Known rows, with every step that occurs
gema > lagak > komuvog: [-29.9   1.0  -5.2  -1.2 -16.7  12.5 -15.5  28.7  18.7  14.4  18.2  24.0
  -6.7  -9.0 -39.8 -27.1 -34.5  28.0  -3.8 -18.7   7.6 -12.0   7.9  -1.5
  -5.4]
lagak > komuvog > sevu > litub > gema > nagib: [-14.9  33.5   5.2   6.1   5.6  20.0 -52.9  37.1  29.3 -19.9  22.8 -11.3
  38.5 -28.6 -19.7  39.4 -43.0  18.5  60.8   8.6  42.3 -63.3  59.5  41.6
  15.8]
komuvog > sevu: [  1.3  16.2  -5.5   0.4  -0.8 -20.4 -21.2  -1.2   6.5  -6.5  -2.5 -34.8
  10.7  -2.0  22.4  -8.9  -5.3  10.8   7.1  18.4   8.7 -15.1  25.2  36.3
  18.3]
komuvog > gema > sevu > litub: [-13.1  19.8  16.4   1.4 -26.3   4.6 -51.7 -37.6  17.7 -24.6 -13.1 -10.9
  30.2  -0.9  29.9  -3.1 -12.0   3.2  49.7 -11.3  -4.3 -47.2  30.1  49.7
 -14.1]
lagak > komuvog > gema > nagib > litub > sevu: [-39.4  40.1  -3.3  30.0  -7.6  28.2 -17.9  25.2  46.6 -37.0  -6.1  28.0
   5.1 -32.1 -44.3  11.2  -0.2 -10.8  26.2 -26.9  -4.5 -50.6  70.5  36.5
  33.2]
komuvog > sevu > litub > gema > nagib: [ -8.5  40.9   7.6   8.0  17.3  15.4 -50.7  10.7  14.8 -17.4  -6.0 -27.3
  18.6  -5.8 -16.8  50.3 -34.8   3.5  87.1  30.0  24.0 -63.9  44.4  38.7
  15.6]
gema > nagib: [-22.4  34.0   2.6   2.6  25.1  17.1 -13.2  23.3  13.0   3.7 -11.4  24.4
  22.7   1.5 -29.3   9.0  -2.2  -1.4  19.3  13.5   0.1  -5.4  13.4 -14.6
   1.4]
litub > sevu > komuvog: [ -0.8 -13.5  26.8  28.0  -6.2  31.8  12.5 -41.0  19.8 -14.2   4.6  17.3
   2.7   7.5 -33.9 -21.6  20.8 -18.3   2.5  -4.4  16.2  -0.8  29.8  14.9
 -16.6]
gema > sevu: [-12.7  10.5  22.0  14.9  -5.1  -6.5 -15.9 -27.1   6.5   1.6  -6.5  -0.8
  10.8  11.3   5.8 -34.6  -7.9  -9.5   9.3  21.1  10.5 -15.6  -8.4  25.3
 -14.1]
sevu > komuvog > gema > nagib: [-18.8  27.0   3.8  24.6  -5.1  36.3 -30.3  23.5  46.2   3.6 -21.3  18.8
  58.9 -10.3 -35.5   8.6  16.7  -1.1  44.4 -22.6  20.5  -1.3  39.0   3.7
 -12.9]
lagak > komuvog > sevu > litub: [ -4.0  16.3  -2.2 -14.1 -14.1  -9.3 -41.9   7.2  13.1 -32.7  47.4 -12.4
  36.8 -29.1  29.9   8.9 -23.6  35.6  -1.4 -12.0  11.0 -31.9  56.4  51.2
   1.6]
komuvog > sevu > litub: [  2.5  23.2   3.2 -10.7  -1.5 -12.6 -42.0 -17.8  -2.2 -30.6  17.4 -27.3
  13.8  -6.0  34.8  17.9 -19.7  21.4  23.6   9.2  -6.9 -31.1  43.0  46.0
   0.9]
nagib > komuvog > sevu: [-11.3  32.7   3.6  -6.0 -14.3  -0.1 -21.4  11.5  19.2   1.9  23.5 -18.8
 -10.2 -14.0  63.4 -13.8  26.9  18.0  12.5  15.7   7.9 -26.4  30.6  24.9
  17.9]
sevu > komuvog > litub > gema: [  7.9 -11.7  16.3  56.9 -23.5  32.1 -19.0  10.9  35.6  16.4  22.2 -10.2
   2.7 -16.4 -36.2  42.9 -40.8 -23.7  68.8 -10.0  59.4 -22.4  -8.6   0.8
 -36.4]
komuvog > sevu > litub > lagak: [ 20.6  17.4  -4.9   0.0 -22.6 -15.1 -33.5  -8.4 -28.8 -42.2  15.5 -33.7
   0.8   7.0  24.5   8.6 -31.3  -3.0  34.7  24.4 -29.1 -35.7  42.8  55.7
  16.2]
nagib > komuvog: [-13.1  14.8   7.8  -7.3 -12.5  20.6  -1.9  10.5  15.0   8.3  25.2  16.8
 -19.4  -9.6  37.3  -4.8  30.6   6.7   6.9  -1.7  -3.2 -11.9   7.0 -14.9
  -0.4]
litub > lagak > komuvog > gema > sevu: [ -4.2  -1.4  -1.4  23.7 -63.4   2.3 -25.2  15.3  15.5 -16.9  -5.1  -9.8
  31.7  -5.3   1.6 -48.4 -16.6 -17.6  18.9  -6.6   5.1 -34.1  26.1  50.3
  11.6]
sevu > litub > gema > nagib > komuvog: [-20.2  35.1  19.5   1.2   4.8  54.8 -32.5  24.9  22.5  -3.4  19.4  21.2
 -12.5 -13.5  -3.6  53.8  -0.8   0.6  83.8  11.2  12.5 -60.4  27.6 -12.4
  -0.2]
sevu > komuvog: [  6.0  -8.3  10.3  24.8  -6.8  14.4  -2.8  -6.2  16.0   2.9  17.4   9.4
  17.6  -0.6 -16.3  -7.2   9.2  -1.4   5.1 -13.3  20.6  20.8   6.2   2.9
 -28.4]
nagib > komuvog > litub > lagak: [ -6.8  20.5   3.2  21.3 -44.5  27.9 -10.4  28.3   6.3  -2.5  38.5  14.7
 -26.9 -13.5  26.5  12.5 -18.2 -23.5  36.7  10.7 -13.9 -30.3   1.7 -15.5
  -4.0]
nagib > litub: [  2.7  18.5  -8.7  26.4  -2.6 -16.7  -3.5   3.4  -6.4 -13.7  16.9  -2.3
 -36.1 -10.8  -2.6  19.4 -14.0  -6.5   9.5  -4.0 -18.8 -12.1   0.5  22.7
   5.3]
sevu > komuvog > gema: [  4.4  -7.7   0.1  22.2 -32.0  19.5 -18.1   1.8  34.7   0.8 -10.1  -5.6
  32.3  -9.6  -3.5  -0.3  17.5   0.6  28.0 -37.5  20.4   3.5  25.6  18.7
 -14.7]

Rows
[-27.5  -4.7  13.0  28.1 -34.1  43.6 -18.3 -30.1  41.5   1.0 -34.4   7.6
  -7.9  10.2 -55.9 -31.2   2.3  -3.7  47.1 -26.7   5.8 -30.0  45.3  24.4
  -7.8] : litub > sevu > komuvog > gema > lagak
[ 13.8   5.6   4.7   5.5  -8.9  -4.0 -40.1  -9.0   2.4 -18.0   4.6 -52.1
  -5.8  -5.9  13.1  40.9 -35.4   6.4  69.3  16.1  23.3 -56.9  32.2  53.6
  15.4] : komuvog > sevu > litub > gema
[-15.6  20.1 -16.7  44.0 -28.1 -15.6 -36.8  38.4  21.5   2.9  22.0 -38.8
 -55.0 -22.8 -39.7   8.5 -67.2  15.5  57.3   1.4  25.9 -63.1  22.9  65.1
  28.9] : nagib > litub > gema > lagak > komuvog > sevu
[-14.8  64.8   6.1  -5.2 -11.4  22.8 -43.4  25.3   0.2 -31.4  27.4   6.0
   8.0  -4.8  30.2  12.1  -1.5   3.6  60.2  39.3 -29.4 -52.5  62.1  25.5
  17.7] : gema > nagib > komuvog > sevu > litub > lagak
[-20.6   5.4   7.5  11.2 -39.8   3.5 -33.4   5.6  41.9  -5.9  -3.5  -3.9
  45.4 -17.7  13.7 -38.1  -4.4   6.9   8.4 -24.1  28.3 -30.5  26.1  40.7
  -2.0] : lagak > komuvog > gema > sevu
[  2.3  10.4  10.2  13.1 -50.0   4.1 -43.5 -28.1  -6.6 -37.2 -14.8 -16.6
  13.7  12.4  17.5 -11.9 -25.5 -20.0  61.1   3.9 -27.5 -52.0  28.7  57.1
  -3.0] : komuvog > gema > sevu > litub > lagak
[-10.6  37.7  11.0 -17.9 -13.4   5.2 -43.4  -6.2  13.2 -21.6  40.5 -10.6
  -3.2 -19.2  75.7  14.3  11.6  26.6  31.5   5.6 -10.3 -43.0  50.5  32.1
   1.9] : nagib > komuvog > sevu > litub
[ 19.0  -0.3  -1.2   0.5 -21.5   5.7 -12.0  -6.8 -33.4 -35.3  18.7   2.7
  -8.4   7.3  -0.5  18.2 -28.6 -12.4  30.1   7.2 -37.5 -21.1  16.4  17.1
  -1.4] : sevu > litub > lagak
[-17.6  18.3  34.9  53.2 -19.5  16.3 -37.1 -24.9  39.7   4.6  28.9  13.0
  35.7  -4.6 -11.5 -14.1 -33.9 -17.2  33.8   3.4  43.5 -10.7  -6.9  17.6
 -65.2] : gema > sevu > komuvog > litub
[-46.5  61.7  12.6  12.1   3.5  45.5 -28.8  41.0  45.2  13.1  28.3  45.5
  12.4 -25.7   9.6  30.9  -3.1  -1.4  45.8   6.8   9.6 -33.4  18.4 -37.2
 -18.9] : gema > nagib > komuvog > litub
[-18.2   1.5  -3.0  23.3 -35.4  25.0 -31.6   3.7  35.2  17.9 -20.9   1.4
   8.0   3.3 -38.7 -18.6  -8.9  12.8  47.1 -35.9  10.4  -9.9  20.1  14.2
 -20.6] : sevu > komuvog > gema > lagak
[-23.0  50.1   8.4  14.5   4.0  26.3 -31.6  40.0  34.2  14.2  -2.1 -19.3
  -6.7 -11.8  11.2  20.1  11.4  -0.9  76.6  35.9  34.5 -57.0  33.1  15.7
  31.1] : litub > gema > nagib > komuvog > sevu
[ -3.3 -12.3  14.9  27.4 -28.8  36.2  -4.5 -33.3  39.4 -15.8 -23.2  -0.2
  18.4  -3.5 -21.0 -15.4  29.5 -14.9  26.0 -28.6  15.9 -14.5  49.7  28.5
  -1.4] : litub > sevu > komuvog > gema
[-10.7  55.7 -20.6  39.6 -13.6 -14.0 -26.9  59.5   2.1 -33.3  32.8  -2.2
   4.2 -21.5 -26.5  -0.2 -37.3  -7.0  23.1  24.9 -13.9 -34.0  51.8  55.5
  36.6] : gema > nagib > litub > lagak > komuvog > sevu
[  4.3 -14.7  36.6  57.0 -15.8  19.0 -17.1 -26.0  24.3  13.6   0.8 -19.0
   7.8   8.9 -32.7 -20.1 -13.5 -26.6  55.4  12.6  58.0 -20.9 -14.0  32.9
 -29.9] : litub > gema > sevu > komuvog
[ 19.6  12.7 -15.3  39.9 -26.0 -15.8   4.8  12.5 -30.5 -27.7  15.6  -8.9
 -53.9   2.6 -14.9  10.6 -25.5 -31.0  22.6  12.7 -41.9 -16.2   0.6  29.2
  17.1] : nagib > litub > lagak
[ 12.5   4.2 -18.9  36.3 -37.7 -10.6   2.4  38.7 -16.6 -29.2  45.2   8.4
 -31.3 -19.3 -19.3   1.7 -35.0 -16.0  -4.2  -8.1 -23.0 -15.4  12.1  32.1
  18.8] : nagib > litub > lagak > komuvog
[-30.6  27.3 -11.8  -2.6 -10.0  27.1 -28.8  53.4  46.5  -2.2 -10.7  23.2
  59.1 -30.4 -23.8   4.2   2.8  16.0  15.4 -30.2  16.4 -21.3  48.2   2.5
  14.4] : lagak > komuvog > gema > nagib
[ -9.3  16.1   6.3  22.0  17.2  27.5 -10.8  29.1  15.3  11.9 -23.9   0.3
   2.1   1.9 -51.7  32.6 -16.5 -17.4  61.3  19.4  29.5 -33.2   2.3  -7.9
  14.3] : litub > gema > nagib
[-25.0  22.4  34.8  43.0 -32.9  32.9 -32.5  -0.8  42.5  21.0  23.3  -5.5
 -25.9 -12.1  25.2  10.2 -26.6 -23.4  79.9  21.0  48.2 -67.6 -16.7   7.3
 -19.5] : nagib > komuvog > litub > gema > sevu
[ -5.0  10.4  -9.0  -3.6 -11.2 -15.7 -22.5  26.1  22.3  -9.6  27.5 -19.3
  32.0 -24.3  19.4 -18.3  -9.2  26.5 -18.4  -2.9  25.9 -14.0  39.0  40.1
  17.0] : lagak > komuvog > sevu
[ 15.1 -13.3  10.1   5.9  -8.2  16.5 -18.7  -9.6  -5.3 -13.8   8.3 -14.7
 -16.7  -3.5 -10.3  48.8 -30.9  -5.3  61.0  -1.6  13.2 -43.9   5.2  16.1
  -1.8] : sevu > litub > gema
[ 14.7  -6.9  -3.3  -3.7 -35.4  11.5 -15.0  17.5 -17.1 -39.3  46.6  17.3
  11.3 -12.6  -4.2   9.5 -33.2   0.1   3.0 -12.7 -20.7 -22.2  29.9  20.3
  -3.8] : sevu > litub > lagak > komuvog
[ 13.7   1.2  -5.3  45.3  -8.2  -6.2  -1.9  11.6  -2.9  -4.1   5.5 -27.1
 -59.3  -9.5 -24.6  44.2 -30.6 -22.7  53.7   3.1   8.7 -37.5 -10.0  29.9
  19.5] : nagib > litub > gema
[  3.8  18.9  11.9  -1.2 -21.4  17.3 -40.9   1.3  13.3 -12.2  30.6 -37.1
 -26.7 -16.6  52.8  35.5  -2.6  12.6  73.2  13.4  19.0 -70.8  37.5  39.7
  16.0] : nagib > komuvog > sevu > litub > gema
[-12.5   7.5  26.0  48.9 -18.9   9.9 -31.0 -11.5  28.8  13.0  -1.7 -23.0
  -5.0  -1.6 -13.9  14.5 -55.3 -31.2  73.7  21.9  49.4 -58.2 -25.9  21.4
 -19.4] : komuvog > litub > gema > sevu
[  8.2   3.0  25.9  85.2 -21.2   1.3 -21.0 -20.8  20.0  -2.6  16.9 -19.6
 -31.5   0.3 -38.2   1.1 -27.5 -34.4  67.8   8.5  39.3 -32.5 -14.4  56.7
 -23.9] : nagib > litub > gema > sevu > komuvog
[-20.4  13.4  14.1  -2.1 -38.0  11.3 -56.4  -9.7  33.5 -29.3  15.1   4.4
  51.5 -22.5  25.1 -12.1 -22.0  16.5  24.2 -33.4  13.0 -46.8  43.4  53.4
 -16.4] : lagak > komuvog > gema > sevu > litub
[-27.2  26.7  -3.8 -14.2 -17.9  -0.5 -57.8  11.5  17.2 -16.5  36.2  -4.8
  11.6 -16.4  -5.6  -6.2 -53.3  48.7  21.6  -9.7   2.2 -43.7  50.7  45.2
  -5.5] : gema > lagak > komuvog > sevu > litub
[-15.0  -2.7  13.7  57.1 -28.7  40.2 -30.9  13.1  39.4  32.2  10.9  -3.4
 -25.2  -4.1 -72.2  26.1 -67.3  -8.5  90.5  -8.7  51.6 -34.7 -15.3  -3.6
 -40.3] : sevu > komuvog > litub > gema > lagak
[ -2.1  11.6  26.9  67.8 -42.2  15.0 -27.3 -15.9  13.9  -6.7  26.4   7.6
  21.6   6.6 -23.6 -24.5 -46.3 -40.6  44.7  19.3  18.6 -13.9  -5.3  26.0
 -50.2] : gema > sevu > komuvog > litub > lagak
[ 11.0   4.2 -16.5  11.3 -35.8 -16.9 -13.6  32.6  -6.3 -21.6  25.9 -24.2
  15.5  -8.7   7.3 -30.0 -23.2   3.1  -6.3  14.3   4.9 -17.0  37.1  45.3
  29.7] : litub > lagak > komuvog > sevu
[-21.4   3.9   3.1  34.3 -21.0  23.7 -28.7  18.5  22.5  33.4  -7.5 -14.1
 -41.5  -1.2 -54.2  34.8 -77.3  -8.4  85.1   2.9  29.9 -56.1 -18.8  -6.5
 -11.3] : komuvog > litub > gema > lagak
[ 11.3 -13.8  -9.5  10.0 -33.7   4.5   7.0  36.2 -13.0 -15.7  26.7   8.5
   4.2  -8.7 -16.4 -19.3 -19.8  -8.5 -15.0  -3.8  -3.8  -2.2  12.3  10.8
  14.0] : litub > lagak > komuvog
[ -4.6  18.3  -7.8  51.3 -64.3 -13.9 -27.0  20.2  11.0 -31.4  11.8 -10.2
  -5.9 -16.0  -2.6 -30.1 -31.5 -26.6  29.9 -10.5 -13.6 -46.7  24.2  70.8
  18.2] : nagib > litub > lagak > komuvog > gema > sevu
[ -1.8  -7.6  25.4  33.2  -9.7   2.4 -14.3 -18.9   9.3  11.8 -16.6 -27.7
 -11.0  13.4 -14.9 -12.4 -22.9 -25.7  53.0  27.3  38.8 -40.0 -20.4  30.0
   0.7] : litub > gema > sevu
[  6.2   9.5  19.6  16.1 -27.4  -0.5 -29.0 -34.1 -25.8 -36.2  13.9  -0.6
   3.1  21.9   3.7 -18.6 -35.6 -23.4  36.7  29.5 -26.0 -36.4   7.0  40.2
 -16.2] : gema > sevu > litub > lagak
[ -9.7  25.5  17.1   6.7 -62.8  24.8 -45.1 -15.3   6.7 -29.9   9.3  -2.2
   0.1   1.6  58.0 -18.4   5.2 -12.5  63.7   3.4 -31.7 -64.5  35.4  42.6
   0.8] : nagib > komuvog > gema > sevu > litub > lagak
[-49.7   8.9  12.6  18.5 -23.8  37.1 -17.0   2.6  40.9   0.4  23.1  33.8
 -12.6 -17.0 -54.3 -14.5 -56.6   5.8  14.9 -16.1  19.1 -48.3  27.9  -0.9
 -11.1] : gema > lagak > komuvog > litub > sevu
[-27.0   1.0  14.1  18.4 -17.6  31.7  -3.8  -3.9  39.3 -18.4  30.7  27.9
  12.0 -29.4 -21.6   1.4 -31.0  -8.0  -5.5 -18.4  26.8 -35.6  35.2   5.8
  -6.7] : lagak > komuvog > litub > sevu
[ -7.3  -4.9   6.9   6.3 -15.2  23.7 -34.0  -6.3  -2.0   5.1  -3.5  -8.9
 -43.3   8.5 -43.2  33.5 -57.3   8.6  81.6   1.7   4.9 -56.7   2.5  11.0
  -6.9] : sevu > litub > gema > lagak
